(in the rows, 100 means zero)
Known rows, with every step that occurs
pazikul -> tivu: [97, 69, 111, 109, 98, 67, 102, 63, 93, 117, 108, 90, 95, 103, 123, 98, 100, 83, 108, 91, 81, 120, 104, 101, 69, 116, 96, 132, 101, 91, 88, 74, 108, 81, 106, 139]
girino -> pazikul -> tivu -> benuv -> zedi: [77, 79, 104, 135, 93, 92, 135, 63, 93, 125, 137, 100, 112, 99, 151, 80, 109, 95, 90, 65, 80, 107, 94, 105, 55, 122, 59, 154, 61, 134, 87, 78, 100, 82, 71, 123]
tatez -> lipo -> benuv -> dete: [123, 85, 103, 98, 103, 59, 82, 53, 80, 123, 110, 105, 66, 101, 89, 86, 65, 83, 107, 89, 84, 119, 101, 88, 70, 102, 87, 113, 80, 107, 98, 105, 103, 112, 119, 131]
tatez -> lipo: [97, 79, 111, 83, 104, 68, 98, 34, 85, 110, 100, 85, 76, 105, 122, 97, 89, 94, 125, 99, 85, 123, 103, 100, 72, 106, 95, 110, 82, 84, 99, 104, 110, 109, 112, 138]
zedi -> pazikul: [107, 70, 119, 109, 95, 80, 75, 72, 111, 122, 96, 101, 92, 104, 111, 103, 89, 85, 95, 85, 90, 92, 114, 111, 84, 107, 106, 120, 72, 97, 91, 88, 112, 114, 112, 135]
benuv -> girino -> pazikul: [46, 68, 112, 114, 104, 78, 124, 85, 86, 121, 129, 91, 87, 108, 121, 99, 82, 87, 116, 60, 104, 92, 115, 95, 64, 106, 85, 119, 54, 109, 84, 91, 102, 121, 106, 115]
girino -> benuv -> dete: [115, 78, 140, 114, 111, 67, 88, 82, 89, 90, 120, 115, 64, 96, 94, 96, 97, 72, 106, 67, 91, 103, 102, 94, 74, 111, 98, 122, 91, 109, 87, 91, 101, 98, 116, 117]
lipo -> tatez: [107, 76, 124, 83, 101, 62, 106, 73, 93, 115, 109, 81, 89, 105, 115, 139, 95, 76, 109, 69, 90, 112, 111, 102, 58, 104, 99, 109, 73, 100, 101, 86, 105, 112, 113, 140]
girino -> benuv: [90, 74, 139, 103, 109, 71, 104, 65, 93, 93, 115, 96, 79, 105, 113, 98, 100, 69, 111, 71, 101, 96, 104, 102, 74, 113, 89, 123, 86, 94, 86, 94, 100, 106, 100, 120]
tatez -> lipo -> benuv -> zedi: [92, 77, 113, 92, 107, 79, 109, 37, 86, 123, 103, 86, 91, 105, 125, 80, 63, 86, 105, 84, 78, 113, 95, 96, 71, 107, 73, 116, 56, 123, 101, 110, 106, 120, 99, 135]
benuv -> lipo -> pazikul -> tivu -> karo: [91, 79, 120, 134, 104, 57, 125, 85, 90, 121, 103, 79, 138, 102, 124, 115, 100, 100, 101, 89, 124, 135, 108, 101, 47, 106, 71, 131, 82, 98, 89, 86, 106, 111, 94, 139]
tatez -> lipo -> pazikul -> zedi -> benuv: [108, 81, 141, 84, 107, 80, 135, 34, 93, 116, 103, 72, 79, 98, 122, 95, 104, 84, 92, 99, 80, 100, 86, 104, 100, 110, 75, 120, 53, 125, 101, 125, 101, 126, 141, 132]
girino -> benuv -> zedi: [83, 68, 150, 110, 116, 88, 113, 67, 93, 90, 116, 96, 90, 101, 129, 90, 94, 72, 104, 63, 87, 99, 99, 102, 74, 115, 84, 127, 68, 125, 89, 97, 104, 106, 98, 120]
karo -> tivu -> pazikul: [85, 64, 114, 118, 81, 90, 115, 68, 100, 128, 101, 111, 105, 106, 137, 77, 87, 87, 110, 87, 85, 109, 102, 95, 47, 116, 94, 102, 67, 103, 94, 84, 100, 110, 107, 110]
zedi -> benuv -> girino: [71, 69, 141, 116, 120, 77, 99, 88, 102, 101, 94, 107, 76, 105, 111, 94, 87, 73, 89, 89, 95, 97, 104, 96, 85, 101, 90, 115, 77, 89, 81, 99, 110, 117, 138, 119]
karo -> tivu -> pazikul -> girino: [112, 64, 105, 121, 82, 85, 117, 85, 84, 122, 98, 111, 113, 110, 144, 76, 98, 81, 110, 85, 88, 113, 104, 96, 56, 109, 86, 87, 67, 102, 87, 78, 85, 102, 95, 116]
benuv -> lipo: [91, 68, 123, 134, 112, 69, 85, 77, 81, 109, 97, 103, 115, 112, 110, 99, 82, 93, 114, 79, 85, 134, 105, 99, 67, 110, 96, 107, 74, 88, 93, 101, 110, 116, 112, 130]
benuv -> girino: [64, 64, 119, 106, 117, 75, 104, 83, 87, 101, 98, 92, 82, 105, 123, 100, 78, 82, 115, 80, 94, 112, 114, 91, 69, 102, 98, 108, 75, 94, 85, 100, 107, 116, 104, 121]
lipo -> benuv -> girino: [66, 68, 108, 109, 109, 69, 108, 89, 88, 118, 100, 92, 84, 108, 109, 88, 56, 70, 104, 77, 101, 98, 115, 87, 67, 98, 82, 111, 69, 102, 83, 104, 99, 125, 96, 117]
benuv -> zedi: [94, 65, 134, 106, 113, 89, 107, 67, 96, 107, 103, 87, 97, 102, 133, 89, 80, 88, 115, 75, 78, 114, 105, 105, 71, 112, 98, 114, 63, 121, 97, 96, 109, 107, 107, 130]
pazikul -> tivu -> karo: [100, 83, 120, 113, 105, 61, 102, 71, 101, 120, 102, 79, 96, 98, 132, 104, 109, 90, 107, 97, 125, 128, 112, 103, 58, 108, 89, 130, 99, 83, 87, 77, 104, 84, 97, 141]
tivu -> pazikul -> dete -> benuv -> girino: [49, 76, 109, 128, 101, 86, 108, 91, 80, 115, 92, 137, 122, 100, 120, 94, 89, 78, 96, 78, 97, 111, 100, 89, 68, 97, 89, 113, 95, 115, 93, 84, 99, 91, 120, 113]
dete -> pazikul -> girino -> benuv -> lipo -> tatez: [109, 75, 122, 134, 106, 53, 57, 100, 59, 90, 106, 93, 145, 123, 118, 136, 118, 73, 83, 41, 105, 110, 95, 97, 63, 91, 65, 109, 54, 108, 94, 90, 96, 120, 83, 125]
tivu -> karo: [104, 83, 132, 105, 112, 67, 100, 74, 105, 118, 94, 74, 84, 98, 126, 104, 93, 92, 121, 90, 136, 120, 119, 107, 59, 101, 99, 107, 81, 87, 92, 95, 103, 111, 102, 133]
zedi -> pazikul -> tivu -> benuv: [109, 80, 98, 131, 89, 80, 81, 67, 109, 120, 101, 116, 101, 99, 131, 93, 115, 87, 68, 97, 84, 105, 101, 110, 73, 114, 80, 147, 90, 95, 86, 80, 108, 82, 73, 136]
karo -> tivu -> pazikul -> zedi: [87, 68, 124, 118, 87, 98, 126, 67, 92, 133, 103, 102, 102, 100, 152, 67, 98, 90, 105, 89, 75, 115, 96, 96, 62, 125, 91, 101, 45, 128, 98, 106, 91, 110, 102, 106]
karo -> tivu -> benuv: [95, 70, 107, 123, 92, 90, 99, 63, 96, 107, 100, 97, 93, 101, 138, 57, 98, 80, 97, 89, 87, 116, 99, 90, 53, 117, 82, 103, 81, 94, 89, 90, 98, 101, 76, 108]
dete -> benuv: [101, 67, 115, 110, 102, 79, 86, 74, 91, 108, 93, 95, 116, 105, 121, 88, 90, 75, 104, 71, 99, 108, 103, 99, 74, 101, 95, 117, 79, 92, 93, 83, 106, 105, 140, 128]
zedi -> benuv -> dete -> pazikul -> girino: [160, 72, 128, 139, 110, 67, 36, 105, 89, 101, 92, 104, 95, 104, 99, 93, 104, 72, 81, 71, 94, 101, 92, 101, 95, 91, 94, 109, 78, 116, 88, 87, 97, 101, 146, 126]
pazikul -> tivu -> benuv -> zedi: [96, 77, 114, 128, 105, 89, 115, 62, 96, 106, 108, 100, 107, 98, 151, 78, 105, 88, 87, 86, 70, 127, 93, 100, 61, 118, 72, 143, 82, 119, 90, 85, 105, 74, 69, 131]
tatez -> lipo -> benuv -> zedi -> pazikul -> dete: [87, 85, 108, 104, 95, 87, 75, 39, 95, 136, 107, 113, 95, 98, 102, 82, 75, 85, 76, 96, 75, 102, 94, 104, 95, 108, 79, 123, 79, 141, 107, 100, 111, 104, 91, 136]
pazikul -> zedi: [103, 72, 133, 104, 112, 84, 109, 64, 89, 114, 105, 76, 80, 97, 131, 88, 97, 84, 116, 84, 79, 118, 107, 105, 85, 117, 102, 110, 62, 115, 95, 114, 95, 107, 109, 127]
benuv -> lipo -> pazikul: [91, 62, 121, 124, 103, 69, 122, 78, 82, 110, 101, 85, 130, 108, 108, 111, 79, 91, 115, 72, 91, 120, 105, 100, 59, 106, 84, 111, 66, 108, 95, 103, 106, 132, 111, 128]
benuv -> dete: [124, 72, 125, 112, 108, 70, 81, 82, 90, 108, 107, 105, 70, 95, 97, 98, 84, 84, 116, 77, 81, 120, 108, 95, 71, 108, 113, 110, 87, 107, 92, 89, 107, 100, 129, 128]

Rows
[81, 70, 136, 124, 106, 69, 128, 77, 81, 93, 114, 95, 122, 110, 105, 109, 92, 79, 106, 59, 101, 103, 101, 100, 64, 111, 70, 122, 71, 112, 88, 104, 101, 132, 100, 118]	girino -> benuv -> lipo -> pazikul
[90, 72, 131, 120, 102, 96, 74, 71, 107, 120, 108, 114, 101, 92, 110, 95, 91, 87, 85, 85, 72, 104, 102, 112, 94, 115, 105, 120, 87, 142, 102, 85, 113, 92, 101, 133]	benuv -> zedi -> pazikul -> dete
[98, 75, 129, 113, 102, 91, 131, 67, 91, 129, 98, 99, 93, 99, 141, 97, 99, 94, 116, 82, 81, 115, 103, 109, 70, 117, 96, 112, 48, 123, 97, 118, 93, 107, 103, 123]	tivu -> pazikul -> zedi
[127, 68, 111, 124, 96, 85, 86, 94, 98, 129, 99, 103, 113, 107, 121, 82, 75, 73, 80, 70, 87, 86, 110, 112, 89, 102, 75, 113, 47, 134, 87, 94, 92, 117, 89, 138]	lipo -> benuv -> zedi -> pazikul -> girino
[96, 75, 111, 124, 92, 84, 55, 76, 101, 121, 97, 121, 120, 96, 98, 89, 101, 73, 76, 82, 92, 96, 103, 106, 99, 103, 101, 121, 104, 111, 98, 71, 111, 90, 131, 129]	zedi -> pazikul -> dete -> benuv
[105, 84, 117, 120, 96, 67, 75, 78, 116, 132, 99, 98, 103, 98, 127, 107, 111, 94, 81, 101, 126, 110, 113, 114, 70, 106, 91, 140, 88, 86, 88, 74, 111, 93, 97, 145]	zedi -> pazikul -> tivu -> karo
[52, 74, 124, 129, 101, 73, 120, 86, 96, 127, 133, 111, 92, 104, 116, 93, 105, 77, 76, 79, 96, 86, 98, 98, 79, 111, 69, 148, 73, 100, 75, 74, 108, 98, 134, 120]	zedi -> benuv -> girino -> pazikul -> tivu
[102, 66, 124, 117, 111, 86, 68, 67, 85, 113, 94, 62, 106, 103, 139, 91, 100, 87, 107, 70, 87, 110, 98, 102, 81, 108, 97, 113, 49, 131, 99, 117, 100, 115, 105, 122]	dete -> pazikul -> zedi
[93, 74, 116, 116, 102, 79, 80, 70, 86, 111, 100, 106, 113, 95, 103, 85, 98, 70, 102, 78, 94, 116, 100, 97, 86, 104, 100, 111, 114, 106, 99, 73, 105, 82, 131, 124]	pazikul -> dete -> benuv
[103, 73, 94, 138, 97, 77, 67, 65, 90, 107, 92, 85, 119, 105, 141, 88, 112, 87, 86, 80, 91, 114, 91, 97, 58, 106, 74, 143, 91, 101, 89, 87, 107, 81, 68, 126]	dete -> pazikul -> tivu -> benuv
[122, 77, 98, 105, 94, 78, 84, 60, 86, 129, 98, 102, 106, 110, 125, 81, 79, 83, 81, 85, 80, 98, 100, 108, 92, 98, 65, 111, 44, 126, 93, 102, 98, 120, 87, 143]	tatez -> lipo -> benuv -> zedi -> pazikul -> girino
[93, 64, 126, 115, 109, 91, 96, 76, 94, 105, 95, 97, 127, 103, 136, 80, 85, 78, 98, 63, 86, 109, 98, 98, 73, 104, 90, 121, 61, 122, 97, 85, 110, 108, 136, 128]	dete -> benuv -> zedi
[134, 70, 139, 132, 113, 74, 36, 90, 104, 106, 94, 107, 89, 102, 93, 94, 93, 77, 81, 71, 91, 98, 88, 99, 85, 100, 100, 125, 79, 116, 94, 94, 113, 108, 158, 123]	zedi -> benuv -> dete -> pazikul
[61, 77, 98, 93, 109, 64, 106, 54, 77, 116, 99, 91, 76, 109, 115, 86, 60, 81, 106, 92, 94, 111, 105, 85, 70, 96, 71, 111, 68, 94, 91, 115, 105, 128, 95, 124]	tatez -> lipo -> benuv -> girino
[87, 79, 110, 79, 97, 70, 127, 29, 79, 113, 110, 77, 87, 95, 102, 107, 93, 87, 123, 96, 84, 118, 99, 96, 78, 110, 91, 109, 108, 120, 106, 97, 102, 103, 105, 136]	tatez -> lipo -> pazikul -> dete
[80, 75, 140, 135, 113, 66, 92, 75, 80, 91, 110, 111, 108, 110, 106, 97, 95, 80, 103, 69, 96, 117, 101, 98, 70, 113, 79, 119, 78, 90, 85, 102, 105, 114, 99, 118]	girino -> benuv -> lipo
[104, 76, 148, 138, 114, 68, 53, 89, 86, 117, 94, 87, 133, 113, 121, 128, 113, 83, 58, 65, 83, 116, 81, 103, 82, 101, 77, 118, 31, 127, 106, 118, 111, 130, 135, 125]	dete -> pazikul -> zedi -> benuv -> lipo -> tatez
[123, 75, 110, 115, 96, 75, 123, 86, 83, 119, 93, 109, 104, 109, 134, 104, 98, 85, 122, 80, 93, 114, 112, 109, 66, 101, 90, 99, 70, 97, 88, 90, 85, 99, 96, 130]	tivu -> pazikul -> girino
[74, 71, 116, 121, 82, 92, 109, 64, 94, 131, 109, 123, 105, 95, 120, 74, 95, 84, 107, 94, 80, 117, 98, 93, 59, 121, 98, 96, 102, 118, 99, 77, 100, 86, 99, 108]	karo -> tivu -> pazikul -> dete
[30, 75, 98, 140, 88, 93, 115, 78, 79, 121, 137, 114, 91, 96, 126, 58, 99, 82, 89, 78, 95, 102, 97, 82, 59, 118, 68, 107, 88, 125, 86, 81, 93, 94, 63, 89]	karo -> tivu -> benuv -> girino -> pazikul -> dete
[124, 76, 125, 116, 98, 73, 79, 88, 93, 98, 109, 110, 92, 107, 115, 101, 115, 67, 86, 72, 102, 81, 109, 114, 96, 103, 83, 118, 75, 98, 79, 82, 91, 106, 88, 130]	zedi -> pazikul -> girino -> benuv
[132, 77, 110, 135, 103, 95, 87, 86, 97, 107, 94, 111, 109, 101, 145, 82, 106, 86, 78, 79, 83, 103, 104, 116, 85, 103, 74, 115, 55, 125, 85, 95, 94, 102, 61, 133]	tivu -> benuv -> zedi -> pazikul -> girino
[118, 74, 129, 109, 108, 66, 104, 80, 76, 88, 112, 93, 87, 107, 118, 94, 110, 63, 113, 68, 100, 101, 110, 105, 84, 105, 83, 108, 86, 91, 79, 86, 86, 98, 88, 125]	pazikul -> girino -> benuv
[112, 75, 155, 113, 116, 86, 101, 67, 102, 116, 100, 90, 75, 96, 120, 84, 106, 76, 90, 92, 81, 106, 93, 110, 104, 115, 94, 117, 63, 111, 91, 114, 101, 107, 143, 124]	pazikul -> zedi -> benuv
[74, 77, 115, 114, 94, 78, 111, 63, 86, 133, 138, 95, 86, 98, 99, 98, 97, 87, 120, 69, 93, 101, 111, 104, 80, 118, 95, 116, 95, 122, 94, 76, 99, 89, 106, 120]	girino -> pazikul -> dete
[86, 72, 135, 122, 97, 86, 89, 71, 108, 104, 120, 118, 110, 99, 131, 91, 111, 75, 66, 77, 78, 88, 94, 108, 84, 120, 78, 159, 73, 126, 87, 75, 113, 90, 90, 132]	girino -> benuv -> zedi -> pazikul -> tivu
[79, 73, 104, 115, 84, 71, 122, 65, 89, 135, 139, 90, 101, 105, 123, 98, 105, 89, 109, 69, 91, 100, 108, 104, 66, 120, 83, 143, 79, 104, 87, 67, 103, 89, 110, 130]	girino -> pazikul -> tivu
[71, 77, 94, 136, 98, 79, 88, 85, 101, 110, 98, 123, 99, 101, 136, 92, 107, 85, 63, 96, 87, 103, 101, 98, 70, 106, 74, 145, 85, 96, 81, 85, 108, 92, 63, 126]	zedi -> pazikul -> tivu -> benuv -> girino
[103, 65, 130, 94, 104, 85, 144, 65, 91, 115, 106, 59, 95, 93, 131, 100, 93, 83, 117, 76, 85, 104, 106, 105, 79, 115, 92, 114, 53, 136, 97, 114, 93, 121, 108, 126]	lipo -> pazikul -> zedi
[88, 80, 102, 88, 93, 74, 115, 35, 76, 110, 103, 88, 119, 96, 106, 94, 97, 79, 104, 86, 92, 111, 92, 92, 81, 100, 83, 115, 106, 118, 106, 85, 104, 103, 133, 130]	tatez -> lipo -> pazikul -> dete -> benuv
[95, 66, 133, 129, 92, 98, 129, 82, 83, 102, 114, 123, 118, 106, 156, 64, 106, 73, 93, 66, 85, 100, 93, 96, 59, 116, 66, 102, 54, 134, 88, 81, 85, 103, 78, 105]	karo -> tivu -> pazikul -> girino -> benuv -> zedi
[82, 71, 147, 127, 112, 77, 136, 75, 74, 95, 117, 84, 119, 100, 121, 99, 104, 80, 100, 63, 88, 109, 95, 100, 77, 117, 68, 121, 50, 133, 92, 125, 93, 130, 97, 113]	girino -> benuv -> lipo -> pazikul -> zedi
[62, 64, 113, 116, 111, 78, 94, 91, 82, 99, 88, 103, 113, 107, 126, 87, 84, 73, 98, 71, 102, 106, 106, 87, 72, 93, 89, 114, 74, 94, 88, 89, 106, 117, 130, 120]	dete -> benuv -> girino
[120, 74, 109, 132, 97, 84, 79, 79, 94, 105, 110, 119, 78, 92, 117, 56, 94, 82, 93, 88, 78, 122, 95, 84, 53, 117, 92, 106, 85, 112, 91, 86, 99, 95, 91, 106]	karo -> tivu -> benuv -> dete
[74, 67, 141, 130, 125, 86, 67, 89, 91, 106, 88, 82, 96, 104, 134, 87, 100, 78, 74, 78, 91, 96, 89, 95, 98, 99, 84, 119, 43, 125, 92, 123, 107, 125, 129, 113]	dete -> pazikul -> zedi -> benuv -> girino
[58, 65, 104, 129, 101, 87, 102, 80, 89, 99, 100, 105, 92, 101, 142, 57, 88, 79, 93, 91, 91, 114, 99, 79, 52, 110, 76, 101, 75, 97, 83, 95, 101, 112, 66, 99]	karo -> tivu -> benuv -> girino
[96, 79, 114, 149, 111, 74, 90, 73, 83, 102, 94, 111, 115, 109, 121, 88, 94, 96, 101, 84, 90, 136, 100, 100, 58, 109, 77, 112, 76, 88, 87, 110, 106, 108, 75, 121]	tivu -> benuv -> lipo
[122, 80, 92, 109, 100, 61, 42, 57, 78, 121, 97, 90, 89, 107, 95, 89, 67, 85, 97, 73, 91, 109, 91, 87, 67, 93, 84, 118, 69, 122, 102, 110, 106, 121, 115, 127]	tatez -> lipo -> benuv -> dete -> pazikul
[101, 79, 111, 125, 103, 63, 63, 75, 98, 119, 92, 66, 121, 104, 141, 105, 108, 93, 98, 86, 131, 119, 105, 102, 55, 100, 86, 135, 86, 96, 93, 79, 110, 94, 93, 135]	dete -> pazikul -> tivu -> karo
[46, 71, 120, 115, 109, 86, 133, 82, 79, 125, 132, 81, 83, 101, 137, 91, 94, 88, 112, 62, 92, 98, 108, 97, 78, 112, 84, 116, 31, 131, 87, 111, 93, 120, 103, 111]	benuv -> girino -> pazikul -> zedi
[97, 64, 120, 121, 97, 88, 85, 71, 111, 122, 107, 110, 115, 99, 135, 95, 97, 89, 76, 86, 70, 104, 101, 111, 79, 116, 90, 146, 70, 124, 93, 74, 118, 90, 104, 144]	benuv -> zedi -> pazikul -> tivu
[98, 82, 102, 87, 99, 63, 100, 37, 85, 127, 101, 84, 80, 108, 110, 87, 70, 83, 112, 93, 91, 113, 104, 96, 71, 103, 77, 113, 75, 93, 96, 107, 102, 118, 103, 134]	tatez -> lipo -> benuv
[58, 73, 109, 127, 102, 85, 59, 94, 93, 111, 94, 128, 118, 97, 104, 90, 93, 72, 69, 81, 97, 94, 103, 95, 96, 96, 98, 118, 96, 111, 92, 78, 110, 100, 124, 121]	zedi -> pazikul -> dete -> benuv -> girino
